Each row was made from one path, in order. Every step used is in the known rows, and no mark comes twice. Write each row's path.
In the rows, 128 means zero.
Known rows
M, X, E: [125 122 145 133 111 134 139 145 132 151 139 141 129 143 129 125 120 163
 134  96 147 130  93 115 127 127 142 101 127  93 106 131 133 124  88 143
 132]
L, F, M, X, H: [132 122 120 143 103 137 121 114 137 135 138 140 152 148 131 141 111 117
 116 120 155 125 106 129 139 139 146  90 122 110 140 132 133 126 112 127
 132]
B, X, R: [134 119 124 132 109 119 128 129 129  84 125 125 141 108 165 127 121 117
 136 133 123 111 103 147 100 126 160 133 119 141 169 127 107 130  91 130
 121]
H, X, E, N: [130 121 123 121 110 155 164 141 136 151 163 130 180 127 134 118 117 153
 142  69 120 135 111 130 141 106 147 124 157 159 130 143 107 111 104 123
 127]
L, F: [123 128 129 148 121 129 110 118 116 137  97 127 105 141  97 134 121 129
 125 116 144 124 130 122 133 118 134 124 114 134 143 132 122 128 139 131
 130]
E, K, R, N, B: [131 128 112 116 129 107  77 124 116 133 153 136 133  88 157 124 110 130
 149 117 154 136 161 127 118 141 120 155  62 102 195 138 161 118 102 130
 133]
H, X, E, K, R, G, L: [115 156 120  92 105 118 136 116 140 119 116 136 147  98 168 126 125 135
 104 104 147 123 142 151 125 109 155 133  39 143  94 126 106 120 115 130
 131]
N, H, X, E, K, R, G, L, F: [117 147 116 118 106 122 109 108 132 135  82 132 125 119 131 136 116 134
 107  91 158 125 138 142 134 104 156 122  35 148 124 139 105 120 127 131
 135]
K, R: [125 118 121 131 119 110 134 104 130 114 136 115 120  82 164 136 126 132
 125 115 123 139 143 116 122 117 110 102 123 106 158 136 120 133 110 121
 122]
N, B, T, E: [122 110 130 133 146 128  88 134 112 160 124 142 137 113 156 128 123 142
 145  98 123 117 105  99  84 129 151 167 139 122  90 116 148  98 123 120
 125]
B, T, H: [126 102 143 128 142 131 116 143 119 139 130 139 126 121 121 135 127 147
 125  95 113 130 110 143  95 116 114 187 131 107  80 116 144 124 115 100
 128]
T, B, X, E, K, R, G, L, F: [116 154 124 122  85 123 109 117 123 130  86 139 118 127 126 128 118 135
 112  88 155 112 132 134 126  98 160 131  57 123 121 130 110 110 122 136
 133]
G, L, F, M, X, E, N, R: [114 100 113 136  87 129 124 140 112 120 165 118 139  99 183 126 102 164
 127  98 152 134 102 141 150  96 130 107 123 134 162 147 121 132 102 126
 129]
G, L, F, M, X, R, N, B, T: [120  74 129 120 134 126  87 129 102 139 116 138 125  86 153 118 116 136
 143 109 151 120 118 137 112 125 125 179  73 143 153 121 141 112  84 123
 135]
N, H, X, E, T, R, G: [126 133 116  96 130 122 168 141 149 132 107 143 169 139 111 132 126 135
 107 100 139 115 125 141 102 133 186 165  57 136  85 129 125 146 105 114
 131]
T, B, X, R, G, L: [117 152 124  92  99 122 126 132 135 108 111 141 140 113 157 120 130 114
 108 122 145 105 134 156 108 123 173 148  46 139  95 117 105 119 116 136
 131]
L, F, M, X, R: [117 103 120 148 103 123 127 118 134  96 131 126 127 112 152 136 116 123
 142 143 151 120  91 129 119 122 135  98 125 137 168 121 132 145 101 136
 131]
X, R: [120 116 133 130 119 117 124 119 128  91 138 116 134 100 151 134 125 117
 130 142 127 127 118 140 108 120 144 125 114 147 139 127 123 135  98 130
 123]
B, T, R, N, H: [131 107  98 101 141 119 112 145 144 141  82 140 132 144 142 132 127 118
 131  97 134 136 136 147 126 129 153 137  54 111 146 153 132 136 114 117
 138]
H, X: [133 133 108 118 139 131 156 106 143 142 129 135 157 132 122 125 127 116
 137 107 113 127 128 122 112 127 151 142 163 167 159 131  97 115 148 114
 127]
L, F, M, X, R, N, E, T: [124  80  86 133 125 139 101 161 134 169  71 140 133 112 141 123 113 147
 144 123 152 115  98 134 108 144 128 158  91 118 141 135 121 169  93 128
 140]
K, R, N, B, T, H, X: [132 111 109 113 150 124 133 116 131 153 140 147 154 109 132 129 121 128
 144  77 113 132 132 131  81 125 142 188 141 134 156 128 116 112 127  95
 128]
L, F, M, X, E, T: [121  96 110 144 110 141 123 141 131 160  95 134 148 117 126 121 113 163
 134 107 156 112  92 123 118 123 123 140 129 111 106 129 120 146  90 121
 138]
T, R, G, L: [112 158 131  88 114 120 146 134 142 113 110 138 136 125 136 127 134 119
  97 118 145 119 148 158 128 117 157 161  20 136  72 118 121 132 128 125
 136]
G, L, F, M: [109 138 101 143 103 144 124 130 119 124 115 136 120 128 111 136 115 107
 133 136 152 127 135 142 150  94 144 129  81 140 161 117 122 122 151 124
 142]
E, N, B, T, R, G: [126 116 143  98 132 123 161 141 127 119 139 138 158 121 118 127 127 139
 111 100 135 119 126 138 114 130 163 179  63 149  93 119 150 131  96 118
 126]
B, X, R, K: [123 129 102 134 124 123 143 130 129 119 136 143 138 140 140 125 132 108
 146 117 126 116 143 149 106  96 163 152 101 134 153 124  96 128 119 143
 132]
M, X, R, G: [128 122 131 117 118 116 143 131 134 104 128 142 142 127 152 128 125 138
 120 140 156 108 100 136 102 156 174 107  94 141 115 117 134 150  96 145
 123]
E, T, B, X, R, N: [129 119  87 115 105 119 110 147 129 127  94 154 142 141 159 110 123 114
 159 111 141 104 116 145  83 134 186 145 125 109 177 135 107 133 104 131
 129]
F, M, X, R, G: [124 122 122 122 113 122 147 135 133 101 133 145 145 126 149 130 122 131
 126 147 160 109 100 139 107 150 180 104  92 142 127 113 135 150 100 144
 125]
M, X, E, K, R, G, L, F: [114 142 129 128  95 120 109 114 127 131  87 134 111 122 135 131 117 148
 109  99 169 119 124 134 138 109 141 113  51 129 113 130 119 128 118 140
 135]

Which path is each row?
[124 102 115 127 105 126 139 136 115 123 179 115 156 100 178 124 106 161
 129  92 128 137 108 138 133 103 141 120 156 148 162 152 112 125 101 118
 120]
H, X, E, N, R
[133 113  91 110 134 119  92 142 142 130  94 137 132 133 162 132 122 113
 138 122 144 134 135 151 120 143 161 107  59 118 165 155 123 141 111 131
 135]
X, R, N, H
[131 144 133 124  95 138 140 154 123 146 136 148 140 149 116 119 121 141
 139  78 123 118 108 121 106 108 180 136 133  88 125 130 113  93  93 136
 128]
T, B, X, E
[113 143 124  86 120 125 139 147 144 131  95 137 138 114 137 127 131 128
  95 116 144 118 142 158 123 124 147 179   4 134  62 121 119 144 116 125
 139]
N, E, T, R, G, L
[126 108 109 145 108 136 142 130 142 131 132 143 128 137 145 128 119 136
 145 135 154 121  90 115 142 135 114  91 152 110 164 117 144 141 127 136
 139]
F, M, X
[123 119  90 120 113 109 101 125 128 137  96 148 129 121 188 121 122 139
 154  91 140 127 122 127 105 116 154 119 126 105 161 139 131 126 115 127
 126]
B, T, E, K, R, N
[114 129 128 133  95 135 144 142 128 143 133 147 126 129 134 130 113 155
 130  97 165 128 103 123 132 113 159  92  82  95 121 124 127 126  91 143
 136]
K, R, G, L, F, M, X, E
[121 125  94 107 123 116 135 149 141 140  88 149 140 154 125 119 129 121
 142 101 142 120 136 144 106 124 160 170  97 103 139 137 129 150 122 113
 137]
E, T, R, N
[115 128 125  91 113 128 135 141 123 129 134 139 153 102 170 122 120 149
 103  91 143 121 125 165 116 111 162 165  56 151  79 126 106 121 109 118
 129]
B, T, H, X, E, N, R, G, L
[120 138 124 125  96 131 115 137 113 130  99 135 124 129 135 124 113 145
 111  94 161 113 124 149 134 111 165 133  58 142 128 135 102 123 119 135
 131]
B, X, E, N, R, G, L, F
[134 121 120 136 105 136 127 118 141 133 149 140 160 143 141 140 113 116
 117 123 150 126 105 131 137 141 144  91 126 108 135 131 135 126 108 127
 131]
F, M, X, H
[129 135 107 120 129 107  72 127 117 141 150 142 135  94 164 125 110 130
 154 111 154 133 153 118 106 140 133 154  72  96 183 136 162 113 110 130
 133]
T, E, K, R, N, B
[125 129 105 132 129 120 132 130 125 121 149 142 140 128 138 125 127 108
 148 119 131 117 151 147 105 104 157 166  81 132 165 124 106 123 113 143
 134]
N, B, X, R, K
[116 142 119  92 107 126 139 137 128 124 136 135 154 107 170 120 120 141
 104 104 149 121 134 159 128 116 167 142  54 156  98 131 100 123 117 129
 130]
H, X, E, N, R, G, L
[117 103 108 132 104 134 126 136 132 154  91 135 148  99 146 122 113 165
 123 103 164 110 102 129 115 121 130 135  92 110  96 127 112 150  84 123
 138]
K, R, G, L, F, M, X, E, T
[121 108 116 130 142 120  86 132 112 161 119 147 133 108 172 126 123 142
 152  90 128 119 113 100  77 130 158 158 132 107 111 122 144 101 118 120
 124]
K, R, N, B, T, E
[126 100 120 132 120 151 129 142 129 153 134 132 167 121 166 119 123 156
 147  76 116 121  92 115 123 113 138 134 180 154  99 131 127 112 121 119
 123]
B, T, E, N
[109 142  96 139  92 135 125 119 123 111 114 136 127 113 132 139 111 116
 128 132 159 126 133 144 149  89 148 119  66 142 164 118 127 125 141 126
 138]
E, K, R, G, L, F, M
[129 102  90 118 129 130 125 133 139 166  92 134 167 103 146 120 117 152
 135  87 136 121 121 132  99 125 145 150 114 120 123 146  96 139  89 110
 133]
K, R, N, H, X, E, T
[111 119  99 147 119 126 142 121 132 129 135 143 125 145 127 131 127 112
 150 123 147 121 134 136 121  93 148 128 103 132 155 121 112 138 127 147
 139]
L, F, M, X, R, K
[121 118  94 128 121 128 136 140 134 143 123 145 140 135 132 122 131 113
 147 106 120 112 138 140  95  96 160 174 100 122 140 126  96 130 111 142
 136]
N, E, T, B, X, R, K
[127 125  92 117 120 111 118 131 126 136 110 146 119 127 164 121 126 125
 149 107 144 132 146 131 111 132 155 108 113  92 181 142 119 139 120 130
 128]
K, R, N
[121 109 114 126 146 125  92 131 116 158 120 150 148 115 165 124 122 132
 157  93 125 115 104 106  67 130 178 170 141 136 115 120 134  98 120 119
 124]
H, X, R, N, B, T, E
[116  99 107 133 104 133 120 144 125 151  97 135 148 105 148 120 109 169
 122 110 168 108  95 136 115 122 137 143  96 116  98 129 115 151  87 123
 137]
N, R, G, L, F, M, X, E, T
[123 101 133 135 112 115 126 115 140  97 134 123 130 107 166 130 123 132
 135 139 141 120  92 127 111 136 126 102 133 134 144 126 130 146  91 138
 127]
M, X, R
[124 148 110 112 103 122 128 122 153 128 117 136 163 139 143 132 112 143
 135  80 131 138 111 142 134  87 156 138  96 140 135 146 136 112 108 122
 134]
T, R, N, H, X, E, K
[108 116  91 139 104 131 141 138 118 146 159 139 134 136 152 124 116 141
 141  92 152 130 139 145 145  73 142 132  98 128 153 136 104 130 128 141
 140]
G, L, F, M, X, E, N, R, K
[127 125 112 134 113 149 131 143 137 149 143 134 166 134 161 123 121 147
 148  87 123 123 102 114 128 118 142 118 172 142 111 133 128 119 135 126
 126]
T, E, N
[119 119 105 142  90 126 129 114 143 122 110 142 123 122 158 132 112 143
 133 124 171 117  94 121 148 121 118  85 108 119 163 119 141 142 124 138
 140]
E, K, R, G, L, F, M, X
[117 133 103 124 126 125 170 141 142 146 120 145 149 156 103 126 134 122
 135  83 124 119 150 143 112  79 153 196  83 109 109 127 107 135 119 122
 142]
B, X, E, T, R, K
[139 124  95 110 147 131 140 109 154 147 114 133 159 129 132 133 124 113
 131 104 115 133 132 129 120 133 149 128 125 163 165 146  97 118 144 113
 131]
N, H, X
[115 120  90 137 123 125 135 136 120 146 163 137 142 138 162 125 123 137
 145  97 131 128 142 135 123  87 148 141 135 130 141 137 109 128 142 136
 130]
T, E, N, R, K
[128 127 102 116 113 125 103 135 147 134 106 136 141 123 162 130 113 140
 143 111 129 136 105 142 130 113 139 144  90 150 157 142 140 131 107 138
 131]
H, X, R, N, E, K
[107 138 102 138 101 140 128 132 118 110 118 138 126 123 118 138 114 105
 129 143 159 122 131 149 138 100 167 127  63 150 156 114 121 128 139 128
 138]
X, R, G, L, F, M
[125 133 110 114 110 123 106 145 148 135 103 136 131 134 148 132 116 143
 135 105 130 139 111 140 141 107 128 153  72 126 138 141 157 136 111 135
 135]
T, R, N, E, K
[130 128 114 112 142 115  86 137 117 136 163 146 143 105 134 125 111 115
 154 119 149 131 153 139  90 150 148 184  67 117 185 132 150 118 107 122
 134]
T, H, X, R, N, B
[132 139 110 120 142 132 150 119 145 145 140 145 156 138 111 134 124 120
 136  94 110 131 126 132  95 124 147 168 160 140 137 126 111 119 154 101
 130]
T, H, X
[113 130  87 131 103 148 135 128 131 119 118 137 149 121 128 137 110 105
 133 124 153 125 129 152 144  99 169 123  66 170 173 126 109 125 140 122
 140]
E, N, H, X, R, G, L, F, M
[132 116 107 113 142 121 126 110 135 146 137 145 159 106 141 129 117 133
 143  75 114 133 125 133  88 116 135 188 140 141 156 130 124 110 126  95
 128]
E, K, R, N, B, T, H, X
[125 134 133 133  92 125 116 121 143 124 127 130 145 128 155 128 112 167
 133 100 145 130  85 127 146 100 117 109 125 123 115 134 153 120  94 139
 132]
M, X, E, K
[124 105 116 128 107 126 135 141 115 125 184 119 156 102 173 128 105 163
 129  85 127 140 107 142 124 102 139 133 154 134 151 150 120 127 104 112
 121]
T, H, X, E, N, R
